What can hang from each mark:
J_810: J_127 J_132 J_460
J_132: J_810 J_857 J_901
J_901: J_132
J_127: J_810 J_857 J_901
J_14: J_857
J_857: J_14 J_127 J_132
J_460: J_810

Every row comes from one small tree of marks. The marks that hang from a mark follow it in brackets, in the order of their numbers. Every link used is in the known rows. Which tree was each row made from?
Known rows:
J_901{J_132}: [-0.60  3.97 -0.55  1.34  1.65 -3.59 -4.33 -2.32  3.88  7.42  3.27  1.10
  2.47  1.46 -3.58  1.70  0.80 -2.14 -1.49  7.27]
J_14{J_857{J_127{J_810{J_460}} J_132}}: [ 0.59  2.58 -0.78  3.84  2.41 -0.55 -1.98 -0.47  8.71  1.32  6.46 -2.33
  2.47  2.99 -1.51 -3.41 -3.02  0.33 -1.35 -3.50]
J_857{J_14 J_127 J_132{J_810 J_901}}: [ 7.21  3.01  4.02 -1.51  5.60 -2.84  0.65 -3.11  3.80  4.64  2.02  0.80
  3.12 -2.49  3.31 -5.07 -5.33  3.08  0.74 -3.60]
J_127{J_857{J_14} J_901{J_132}}: [-2.39  1.13 -0.30 -0.37 -1.70 -2.79 -5.27 -6.45  2.24  4.35  1.16  0.08
  0.94  3.14 -0.52  1.88 -0.70 -0.22 -0.63 -0.30]
J_132{J_810{J_127 J_460} J_857}: [ 2.04 -0.13 -2.87  4.68  3.33  1.50  1.47  6.73 -0.88  0.48  0.65  0.29
 -0.45 -5.36  1.89 -0.74  2.68  3.61 -0.39 -1.72]
J_857{J_14 J_132{J_810{J_127 J_460} J_901}}: [ 6.69 -0.82  0.69  2.23  4.93  1.58  3.25  1.10  0.79  1.45  2.03 -0.43
  0.22 -1.95  5.39 -4.11 -0.39  3.51 -0.80 -5.98]
J_127{J_810{J_460} J_901{J_132}}: [-0.99 -1.81 -3.99  3.26  1.05  0.45 -2.72 -5.38  4.40  1.96  2.03  1.16
 -2.49  3.08 -4.69  2.55  1.94  0.95 -0.94 -0.29]
J_810{J_127{J_857{J_14}}}: [-3.56  2.13  0.68 -0.81  0.22 -0.83 -2.85  2.11  1.59  3.38 -0.66 -0.56
  2.24 -2.25  1.37 -1.12  0.37 -1.02 -0.55 -0.09]
J_460{J_810{J_132{J_857}}}: [ 2.84  5.67  0.21  4.45 -4.45 -0.93 -3.67  0.57 -0.54  2.69 -0.30 -1.75
  1.61 -2.30 -0.08  1.23 -0.77 -0.15  1.33  4.29]
J_901{J_132{J_810 J_857}}: [ 3.66  3.64  0.31  3.94  2.29 -2.99 -3.55 -0.46 -0.63  5.29  0.93  0.13
  1.91 -1.69 -0.71  0.70  0.23  1.14  0.25  4.16]
J_901{J_132{J_810{J_460} J_857}}: [ 3.87  1.85 -1.09  5.31  1.90 -0.09 -2.02  1.49 -0.89  2.79  2.48 -0.02
 -0.69 -0.34  0.31  1.27  1.20  2.42 -0.23  0.75]
J_132{J_810{J_127}}: [ 0.47  1.64 -1.63  1.18  5.21 -0.32 -0.28  3.96  0.54  3.21 -0.25  1.20
  0.72 -4.05 -1.67 -0.51  3.19  0.64 -0.95  3.07]
J_460{J_810{J_127{J_857{J_14} J_901}}}: [-2.55  1.41 -0.76 -0.71 -3.78  0.48 -1.23 -0.60  0.73  0.27 -4.28 -0.06
  1.23 -1.04 -1.76 -0.69  1.75  0.62 -1.47 -2.78]
J_810{J_127{J_901} J_132{J_857} J_460}: [-1.16 -2.49 -6.00  6.39  0.18  2.01 -0.65  1.05  0.32  0.73  3.65 -0.10
  0.35 -2.59  4.32  1.89  0.71  3.69 -0.14 -3.65]
J_901{J_132{J_810{J_127 J_460} J_857}}: [ 1.83  0.54 -1.79  6.97  3.85  1.79 -0.57  3.91 -1.76  2.58  1.63  0.64
  1.47 -1.79  1.02  0.00  1.92  3.00 -2.01 -1.15]
J_132{J_810}: [ 2.31  2.87 -0.87 -0.47  3.20 -2.17 -1.85  1.58  1.65  3.59  0.59  0.88
 -1.49 -2.67 -2.16  0.94  2.32  0.10  0.73  5.05]
J_810{J_127 J_132{J_857}}: [-0.53  2.01 -2.00  5.53  1.18 -0.73 -2.98  2.44 -0.02  4.30  2.21 -0.91
  3.76 -4.17  3.51  0.24 -0.71  0.60  0.51  2.18]
J_132{J_810 J_901}: [ 4.73  1.90 -0.32  1.32  4.71 -2.66  1.14 -1.70  1.11  3.62 -2.73  0.37
 -0.62 -5.38 -1.37  0.73  0.87  2.96  1.19  3.93]
J_857{J_14 J_127{J_810{J_460} J_901{J_132}}}: [-2.07 -2.45  0.01 -0.68  2.10  1.94 -2.45 -5.32  6.01  2.65  4.46  3.55
 -0.11  3.25 -2.00 -0.56 -2.17  1.57 -0.87 -6.30]
J_132{J_810 J_857 J_901}: [ 6.24  2.07 -0.46  3.10  3.40 -3.55  1.29 -1.02 -0.18  3.20 -3.56 -1.01
  0.85 -7.79  1.11 -0.16 -0.75  4.73  2.25  2.46]
J_810{J_132{J_857{J_14 J_127} J_901} J_460}: [ 2.67  0.31  2.05  3.38  1.30  1.52  0.04 -1.25  2.01  2.88  3.71  0.43
  2.37 -3.96  7.38 -0.78 -5.99  4.80  2.03 -6.10]

Write each row's tree:
[-0.58  0.36 -3.09  7.07  0.60  2.17 -1.56  4.44 -0.20  2.03  3.75 -0.95
  1.18 -2.85  4.68  0.95  0.21  1.78 -0.08 -1.02] : J_810{J_127 J_132{J_857} J_460}
[-2.46  1.15 -0.27  2.30 -4.28  2.60 -3.48 -1.82 -2.16 -0.16 -2.63 -1.00
  1.07  0.59  1.06  0.87  0.06  0.42 -0.61 -3.81] : J_460{J_810{J_127{J_857{J_14} J_901} J_132}}
[-0.65  4.04 -0.57  4.12 -1.12  1.82 -2.61  2.20 -0.54  2.89 -0.58 -0.11
  2.44 -1.09 -1.66  0.65  1.35 -1.40 -1.34  3.83] : J_460{J_810{J_127 J_132}}
[-1.36  2.03 -2.71  3.10 -0.70 -0.33 -1.18 -2.45  1.62  4.28 -1.27  1.81
  3.74  1.16 -5.83  0.73  2.95 -0.07 -4.20  2.56] : J_460{J_810{J_127{J_901{J_132}}}}
[ 6.16  2.98 -1.13  5.55  2.53 -2.09  0.37 -1.98  0.28 -0.56 -1.87 -3.75
 -2.90 -0.91  1.97 -1.24 -1.32  4.03  0.41 -2.81] : J_127{J_857{J_132{J_810{J_460} J_901}}}
[ 3.01  2.08 -2.10  1.57  3.87 -3.47 -1.47 -2.79  6.20  2.30  5.66 -0.43
  3.70  1.40 -0.36 -2.02 -2.05  2.79 -1.29 -2.96] : J_14{J_857{J_127{J_901} J_132{J_810}}}
[ 2.86  1.51 -0.18  5.39  3.96 -0.88  0.92 -3.50  8.29  1.39  3.26 -2.94
  3.21  0.30 -0.40 -3.59 -4.47  3.04 -0.93 -4.76] : J_14{J_857{J_127{J_810{J_460}} J_132{J_901}}}
[ 3.69  4.93  2.92  2.51 -1.91 -1.48  0.06 -1.72  0.69  1.74 -4.95 -3.50
  4.36 -1.18  1.24 -4.92 -2.45  0.97 -1.45 -2.74] : J_460{J_810{J_127{J_857{J_14 J_132{J_901}}}}}
[ 4.35  4.19  4.83  2.41 -1.75  0.16 -0.76 -2.52  0.35  3.51 -1.45  0.02
  5.18 -4.75  3.58 -2.06 -6.16  3.28  1.79 -2.85] : J_460{J_810{J_132{J_857{J_14 J_127} J_901}}}
[ 5.60  2.37  0.12  5.49  5.49 -0.60  2.40 -0.68  4.94  1.53  4.12 -1.88
  2.73 -0.33  1.76 -2.66 -3.10  4.84 -1.38 -4.81] : J_14{J_857{J_127 J_132{J_810{J_460} J_901}}}
[ 6.21  3.32  1.98 -2.65  2.10 -2.76 -2.70 -0.12  2.44  3.82  4.37 -0.37
 -0.17  0.99  2.83 -3.03 -0.76 -0.91  1.18  0.54] : J_857{J_14 J_132{J_810}}
[-3.29  0.82 -3.09 -0.08  1.89 -2.78 -1.33 -2.31  8.33  4.12  4.77  1.07
  4.51 -0.80 -2.57  1.07 -0.85  1.71 -1.60  0.12] : J_14{J_857{J_127{J_901}}}
[-0.73 -0.42 -0.02  7.59  3.35  2.86 -0.59 -3.48  4.61  0.75  2.35 -1.75
  1.81 -0.77  0.45  0.71 -3.98  3.43  0.63 -3.91] : J_14{J_857{J_127{J_810{J_132{J_901} J_460}}}}
[ 3.68  3.95 -1.63  3.70  1.07 -1.68 -2.67  1.24  0.78 -0.67  1.31 -3.32
 -3.74  1.79  1.10 -1.16  0.09  1.41  0.09 -1.78] : J_127{J_857{J_132{J_810{J_460}}}}
[-0.04  1.16 -1.10  2.49  2.26 -0.34 -1.08  1.90  5.35  1.21  1.47  0.55
  0.20 -4.06 -1.47 -1.94 -2.36  2.52  1.00 -2.75] : J_132{J_857{J_127{J_810{J_460}}}}
[ 1.73  2.97  0.06  5.86  0.37  1.47  0.39 -0.87 -1.06  2.98 -3.80 -0.75
  3.31 -3.73 -0.88  0.36 -0.09  1.46 -1.02  2.86] : J_460{J_810{J_127 J_132{J_901}}}
[ 7.18  1.17  2.68  0.11  5.20 -0.18  2.11 -1.20  3.78  2.17  3.51  0.79
  0.52 -1.10  4.21 -4.38 -4.37  4.28  0.26 -6.94] : J_857{J_14 J_127 J_132{J_810{J_460} J_901}}
[ 1.60 -1.37 -0.82 -2.11  1.66 -0.04 -1.38 -4.03  8.07  0.58  5.86  1.16
 -0.84  2.58  0.97 -4.01 -3.38  1.67  0.15 -8.43] : J_857{J_14 J_127{J_810{J_460} J_901} J_132}
[-2.66  1.92  0.40  1.75 -3.39  0.60 -3.03 -3.28 -0.52  2.38 -3.18  0.34
  3.27  2.39 -2.70 -0.16  0.98  0.02 -3.04 -2.19] : J_460{J_810{J_127{J_857{J_14} J_901{J_132}}}}
[-1.79 -2.88 -1.02 -2.94  1.83  1.75 -0.65 -2.41  6.97  0.68  3.39  3.27
 -1.99 -0.25 -0.91 -1.18 -1.43  2.23  0.64 -6.85] : J_857{J_14 J_127{J_810{J_460} J_901}}
[ 0.99  0.08 -0.49 -0.42 -1.43 -3.13 -3.54 -4.93  2.94  6.09  3.63  1.17
  3.16  0.22  1.81  0.81 -0.81  0.98  0.31 -0.11] : J_127{J_901{J_132{J_857{J_14}}}}
[-2.29 -1.96 -3.37  3.08  2.43  2.42 -2.67 -3.93  4.63 -0.18  3.74  1.63
 -2.31  0.59 -1.04  1.49 -2.14  2.46  0.73 -4.67] : J_857{J_127{J_810{J_132 J_460} J_901}}
[ 2.77  1.17  3.12  1.61  2.97  1.37 -1.73  1.44  0.99  3.70  4.84  2.52
  1.87 -0.20  3.00 -1.54 -2.87  3.06 -0.23 -5.03] : J_901{J_132{J_810{J_460} J_857{J_14 J_127}}}
[ 0.62  0.38 -4.76  3.30 -1.08 -2.13 -3.21 -4.71  4.63 -2.30  0.33 -3.42
 -3.92  2.91 -1.65 -0.78 -0.47  1.52  0.38 -4.33] : J_127{J_810{J_460} J_857{J_132} J_901}
